Each row comes from the steps of one walk. Every step used is in the known rows, and no mark comes twice. Write the walk behind each row, first mark first.
Known rows:
tufal/romor/burenag/rarikip: [ -4.2  -6.7  -6.4  16.8  -0.6  -1.5 -10.5   4.8  18.5   2.4   7.4   9.8
  13.3  11.6   0.5  -0.1  -9.0   5.2   8.2  17.4  -4.0   0.0   7.7  37.6]
tufal/romor/tolin: [-15.5   0.8   2.3  10.6   4.0 -15.6  -7.3 -31.2   3.4   4.2  -5.0  10.1
  15.8   7.1   7.2   3.9 -15.2   4.1   5.4  10.6   3.3  -1.9  -9.9  17.6]
rarikip/tolin/tufal/romor/burenag: [ -5.3   0.1  -6.2 -17.2  -5.9   5.6  28.1   0.6  -2.2  -1.6   1.6 -15.9
  15.2  -3.3 -18.0  -4.1  -4.8  -3.9   5.0 -42.5  -9.2  -4.2  -2.6  14.3]
tufal/romor/burenag: [  4.6  -6.8   2.8   0.5   0.9  -2.2  -2.3  -1.7   9.5  -4.7   4.6   4.3
  31.5   8.0  -6.4  -1.4 -15.7   0.6   2.9  17.7  -3.5  -4.9   0.5  35.7]
kalor/tolin/tufal/romor/burenag: [ -7.7   1.3  -6.4 -19.1  -5.1   3.2  12.7   0.1  -1.9  -3.6   2.1  -5.6
  14.8  -0.6 -17.4  -9.0 -10.2  -0.8   5.0 -37.8  -8.2  -2.1  -3.9  11.0]
tolin/romor: [-15.8  -8.2   8.6  -0.5   1.6  -2.8  11.7 -26.9   4.3   7.0   2.7  11.2
  10.7 -11.5  13.4   5.4  -9.7  -2.2   6.8  37.4   6.7  -8.8   3.0 -10.1]
burenag/tufal/romor: [ -8.9   7.6   7.8  18.9   5.4  -9.6 -22.9 -16.1   1.8   9.5  -2.6   6.6
  14.0   6.3  -7.0   4.3  -3.7   3.6   7.5  -3.5  -1.4   2.1 -15.2  21.2]
kalor/burenag/rarikip/tolin: [ 16.2   7.4  -4.3   1.7  -7.8  10.7  -8.9 -14.7 -13.8   0.9  11.7   7.1
  -7.6  -7.4  28.7   2.4  12.9   1.9   6.5 -79.0  -1.0   9.4   3.9 -37.3]
tolin/burenag/rarikip/tufal/romor: [-22.9  -4.3  -4.2   9.4  -5.8  -4.8 -14.4  21.5  14.6   0.1  10.6  -3.6
   2.1  10.8   3.2   1.1  11.2  -0.6   3.7  48.1  -1.7   2.6  -0.1  31.2]
romor/burenag/kalor/rarikip/tufal: [ 38.2  -5.0  -4.3  13.4   1.5  -3.1   7.3  35.0  -5.4  -1.3  -9.8  -8.0
 -22.6  -0.3  -6.4  -3.5   5.9  -1.3 -12.5  16.7   2.4   1.2   6.9  30.7]
rarikip/tolin/kalor/burenag: [ 16.3   2.2   6.8 -14.1  -1.8  12.6 -19.3  -7.3 -14.9 -15.4  10.1  -5.4
   8.7  -1.1  17.4  -0.8   5.1  -4.9  -6.2 -40.0   2.0   4.0   8.2 -53.4]
kalor/tolin/tufal/romor: [-14.7   5.2   0.5 -19.4  -4.6   0.7   7.0 -20.1  -5.5   1.1  -2.0   2.7
  12.3  -7.7 -10.2  -4.1   0.2  -1.8   4.5 -33.4  -3.5   0.7 -15.6  -5.1]
tolin/romor/burenag/rarikip/tufal: [-22.8  -0.2  -6.5  13.4  -6.6  -1.2   9.5  16.2  12.4   8.7   6.8   0.5
 -16.1   3.9   2.2   3.6  -3.8   0.1   9.1  33.3   0.7  -2.0  15.5  14.2]
burenag/rarikip/tolin/tufal/romor: [-16.4   5.1  -6.9  -1.3  -7.7   4.1  10.6 -13.7   3.4   8.6   0.5  -3.2
  -8.5  -8.6  -2.3   2.5  11.9   1.0  10.2 -39.4  -4.6   6.0  -5.2  -0.7]
kalor/rarikip/tufal/romor/tolin/burenag: [ -8.3  -7.0  -3.3  -8.4   0.0 -10.3   3.3  18.5   2.7  -4.4  -7.3 -12.5
  -7.1  16.1  -5.9  -2.9   4.8   0.3 -13.4  43.2  -0.5  -4.6   0.1  23.9]
tolin/tufal/romor/burenag/kalor/rarikip: [ 22.2 -20.7  -9.6  -6.6  -1.8  -2.1  17.2  23.4  12.7  -1.3 -12.7 -21.1
 -10.9  -3.0 -12.7  -7.0   0.4   0.8 -11.4  38.6  -7.8  -8.0   3.7  49.7]
rarikip/tolin/kalor/burenag/tufal/romor: [  5.3   6.0   5.8  -6.6  -1.4   9.0 -35.1  -6.4  -6.7  -4.5   3.0 -16.0
   2.8   6.8   0.3   2.5   5.6   2.7  -2.0 -42.4  -7.9   8.7   2.1 -20.4]
rarikip/tolin/romor/burenag: [ -0.8  -6.9  -1.4  -8.0   0.3   7.9  35.7 -19.3  -1.4   3.0   4.4  -0.4
   6.9 -16.6   6.5   1.8 -16.2  -2.5  11.3 -29.1  -0.7  -2.6  14.8  -9.7]
rarikip/tolin/burenag/romor: [  6.9  -8.8  -1.8 -18.4  -1.6   2.5  17.4  15.5  -7.4 -11.6  18.2  -1.1
  14.2 -20.1  14.1  -0.1  -9.5  -3.6   7.3 -11.5   2.1   3.0   2.3 -23.4]
tufal/romor: [ -0.1  -1.7   9.5   0.1   2.8  -4.4  -9.5 -22.0   6.4   0.4  -0.5  11.9
  28.0   1.9  -0.5   3.8  -4.9   0.0   2.7  18.7   2.5  -1.3 -10.7  17.6]
rarikip/tolin/tufal/romor: [ -7.5   5.4   1.5 -17.1  -4.6   4.2  19.6 -18.0  -5.2   2.7  -3.7  -9.3
  11.6  -9.1 -10.9   0.6   5.2  -4.1   6.4 -38.8  -3.3  -1.5 -12.7  -5.0]
kalor/tolin/tufal/romor/burenag/rarikip: [-17.1   0.7 -15.1  -5.3  -7.3   3.1   4.7   5.0   8.4   4.3   6.6   0.9
  -4.0   2.1  -9.3  -7.3  -5.6   4.3   9.1 -36.9  -9.5   3.1   2.9  12.6]
burenag/romor/rarikip/tolin/kalor: [ 29.4  -0.2   2.5 -13.9   9.3   9.3   7.9  18.7  -5.7 -13.9  -3.3   2.4
  -7.5  -9.7  -4.5  -2.3  -5.5   0.5 -11.8   3.9   3.8   2.8   4.4 -40.0]

Write each row's walk:
[ -9.6  -2.1   2.4  18.1  14.6 -10.3 -29.7   2.6   4.3   1.1 -14.9  -4.7
 -18.8  21.6  -9.1  -0.2  -3.1   8.0 -16.2  37.5   1.4  -0.1   3.7  -2.1] | burenag/tufal/romor/tolin/kalor/rarikip
[ -9.1   4.3 -14.5   7.8  -4.2   5.1  24.3  10.7  -6.9   2.9  10.1  -5.4
 -15.1  -5.7   0.0  -5.4   3.6  -2.7   9.3 -55.4  -4.4   1.0   6.8 -13.7] | romor/burenag/rarikip/tolin/tufal
[ 18.1  15.1   6.2   8.0   6.7  -4.0   2.4  12.7 -13.0  -0.8 -10.6   6.2
  -8.0   6.2 -13.0  -4.4  12.5  -4.2  -9.0   8.6   5.5  -5.3 -15.4  -0.1] | romor/rarikip/tufal
[-12.8  -0.6  -2.9   7.1  -1.9   7.9  19.2 -30.7   5.1  12.7   2.3  15.6
 -17.9 -22.2  20.4   8.3  -0.1   2.3  14.1 -23.4   4.0   5.4  11.5 -23.9] | burenag/rarikip/tolin/romor
[ 36.4   0.2   2.4  12.9   3.0  -4.6  -2.8  15.1  -8.5   4.3 -14.7  -0.5
 -24.2  -7.5   0.6   0.9  15.0  -1.6 -14.0  20.8   7.7   5.1  -3.9  15.2] | burenag/kalor/rarikip/tufal
[-18.7   6.3 -11.0   5.3  -7.0   4.2  15.1   4.8   2.9   9.0   5.6   9.3
 -21.0  -5.6   3.2   0.5  -6.8   2.6  11.1 -33.2  -0.9   8.8  15.7  -3.4] | kalor/tolin/romor/burenag/rarikip/tufal
[ -6.1  10.5   9.5   1.8  -3.5  -6.0 -12.2  -3.1   0.4   1.5  -2.8   2.8
  18.2   7.2 -12.0   5.2   4.6  -2.0   1.2  16.8   2.3   2.0 -15.2  25.0] | rarikip/tufal/romor
[-19.2   0.1  -4.0  17.9  -3.1  -6.5 -10.1  24.9   2.7  -0.9  15.5   2.9
  -8.0   6.7  14.7  -1.0  12.8  -4.9   4.1  32.8   4.8   2.5   2.2   1.6] | tolin/burenag/rarikip/tufal
[ 13.1  -9.6  10.0   1.6  13.2   4.8 -17.9  10.7  -2.6 -13.5  -5.0   8.9
  -2.4   4.5  -0.6  -5.0   5.9  -3.4 -21.4  48.5  10.4  -4.3   8.7 -30.3] | tolin/kalor/rarikip
[  5.7   0.1  -2.1 -11.3  -6.8 -13.1 -11.6   5.9  -9.5  -4.6  13.1   2.7
   6.8   2.4  25.8   2.7 -18.1   5.1   2.7  -7.8   0.9  -1.6  -3.0 -24.0] | kalor/burenag/romor/tolin
[  8.0  -8.3   5.4  -5.8   9.0   0.8  22.7 -16.8   3.2   5.6 -10.8  10.0
  -5.1  -8.2   2.6  -0.8  -5.7  -0.5  -3.2  43.7   4.3 -13.4   1.3  -5.2] | tolin/romor/rarikip
[  2.1   9.4  -2.0  18.0   2.3   5.0  -0.1 -22.1  -8.3   6.9   5.9  19.2
  -7.2 -13.4  18.7   4.1   6.8   2.0  10.3 -58.9   6.3  11.7   1.9 -25.0] | burenag/rarikip/tolin
[  1.8   5.1   5.7  -6.3   3.4  -1.5  20.8   3.0  -0.2   7.9 -12.9   1.3
 -14.9  -1.4  -7.6   0.6   4.7  -2.9  -5.2  42.1   4.2 -10.7  -4.3   0.9] | tolin/romor/rarikip/tufal
[ -0.5   9.7  -1.2  -0.8 -15.6   1.3 -28.3   9.0   5.8   3.4   6.9  -2.7
  -1.4  15.5   7.6   4.8  17.2   3.3   0.5  -4.4  -6.2   5.7  -3.8  14.1] | kalor/burenag/rarikip/tufal/romor
[ 17.5  -0.7  -3.8  12.4   0.2 -13.7  -2.9  -0.1   5.1   9.1 -25.0  -6.3
 -27.3   2.2  -2.4   4.4   3.4   6.2 -10.7  24.1   2.3   6.3  -6.0  45.1] | burenag/kalor/rarikip/tufal/romor/tolin
[ -4.9  -6.2  -6.8   8.7   2.2  11.3 -10.4   4.2  14.5  -7.2   6.1   0.3
   0.7   5.7  -0.6   0.2  -4.9   3.9   1.2  -1.3  -3.0  10.2  19.9   6.6] | tufal/romor/burenag/rarikip/tolin/kalor
[-17.4  -2.0   3.8  -9.4  -3.9  -5.4   6.4  -7.0   4.3   0.9  -0.3  -6.4
  18.8   1.8 -10.9  -1.0   1.2  -4.5   2.5  26.2  -2.1 -10.0 -15.2  12.8] | tolin/tufal/romor
[ -5.7  -1.3   5.7  -8.3   1.0   7.4  27.3 -37.3  -4.3   7.1  -1.5   8.6
   2.9 -23.9  11.1   6.8  -6.9  -2.6  10.9 -24.3   5.2   0.2   2.9 -24.2] | rarikip/tolin/romor
[-30.9   3.0   4.5  28.0  11.4 -18.0 -37.6 -11.0   6.2   4.8  -3.5  -2.6
  -0.8  18.9  -1.2   2.9 -14.1   5.8   0.3  35.6   2.6   1.4  -2.5   3.8] | burenag/tufal/romor/tolin/kalor
[ 11.6  10.0  -2.8 -11.9   5.0   4.3  35.5  -3.7 -20.4   1.5 -11.3  -5.7
 -13.2 -11.1 -11.4  -8.9  13.9  -6.0  -3.9 -49.0  -0.5  -7.4 -12.9 -28.9] | romor/rarikip/tolin/tufal
[  6.9  -5.3  10.2  -6.5   0.0   2.8 -35.8   3.5  -7.4 -16.8  12.6  -2.8
  16.0   9.5  17.8  -3.1   0.9  -4.4  -8.3  23.7   3.5  -4.6   7.2 -39.0] | tolin/kalor/burenag
[ 10.6  -6.8   3.5  -7.9   3.0   6.8 -12.4  42.6  10.2 -14.7  -9.3 -13.5
  -0.5  23.6 -29.1  -4.8   4.0  -1.8 -24.3  56.7  -1.3  -3.5  11.2  18.8] | tolin/kalor/rarikip/tufal/romor/burenag
[ 13.0   7.9   4.3  14.0  13.6  -7.3  -9.6  -6.4   0.4   9.7 -14.4   2.8
  -1.7   9.6 -15.0  -1.5   2.3   5.6  -2.9   6.9  -4.6  -4.3 -17.6  23.8] | burenag/tufal/romor/rarikip
[ 22.3  -1.1   3.0 -26.7  -6.2  12.3 -13.0  18.6 -10.5 -17.9  16.0  -6.4
   8.6  -9.0  16.5   1.9  -5.0  -0.9  -5.3 -14.9   0.2   6.2  10.6 -56.7] | rarikip/tolin/kalor/burenag/romor
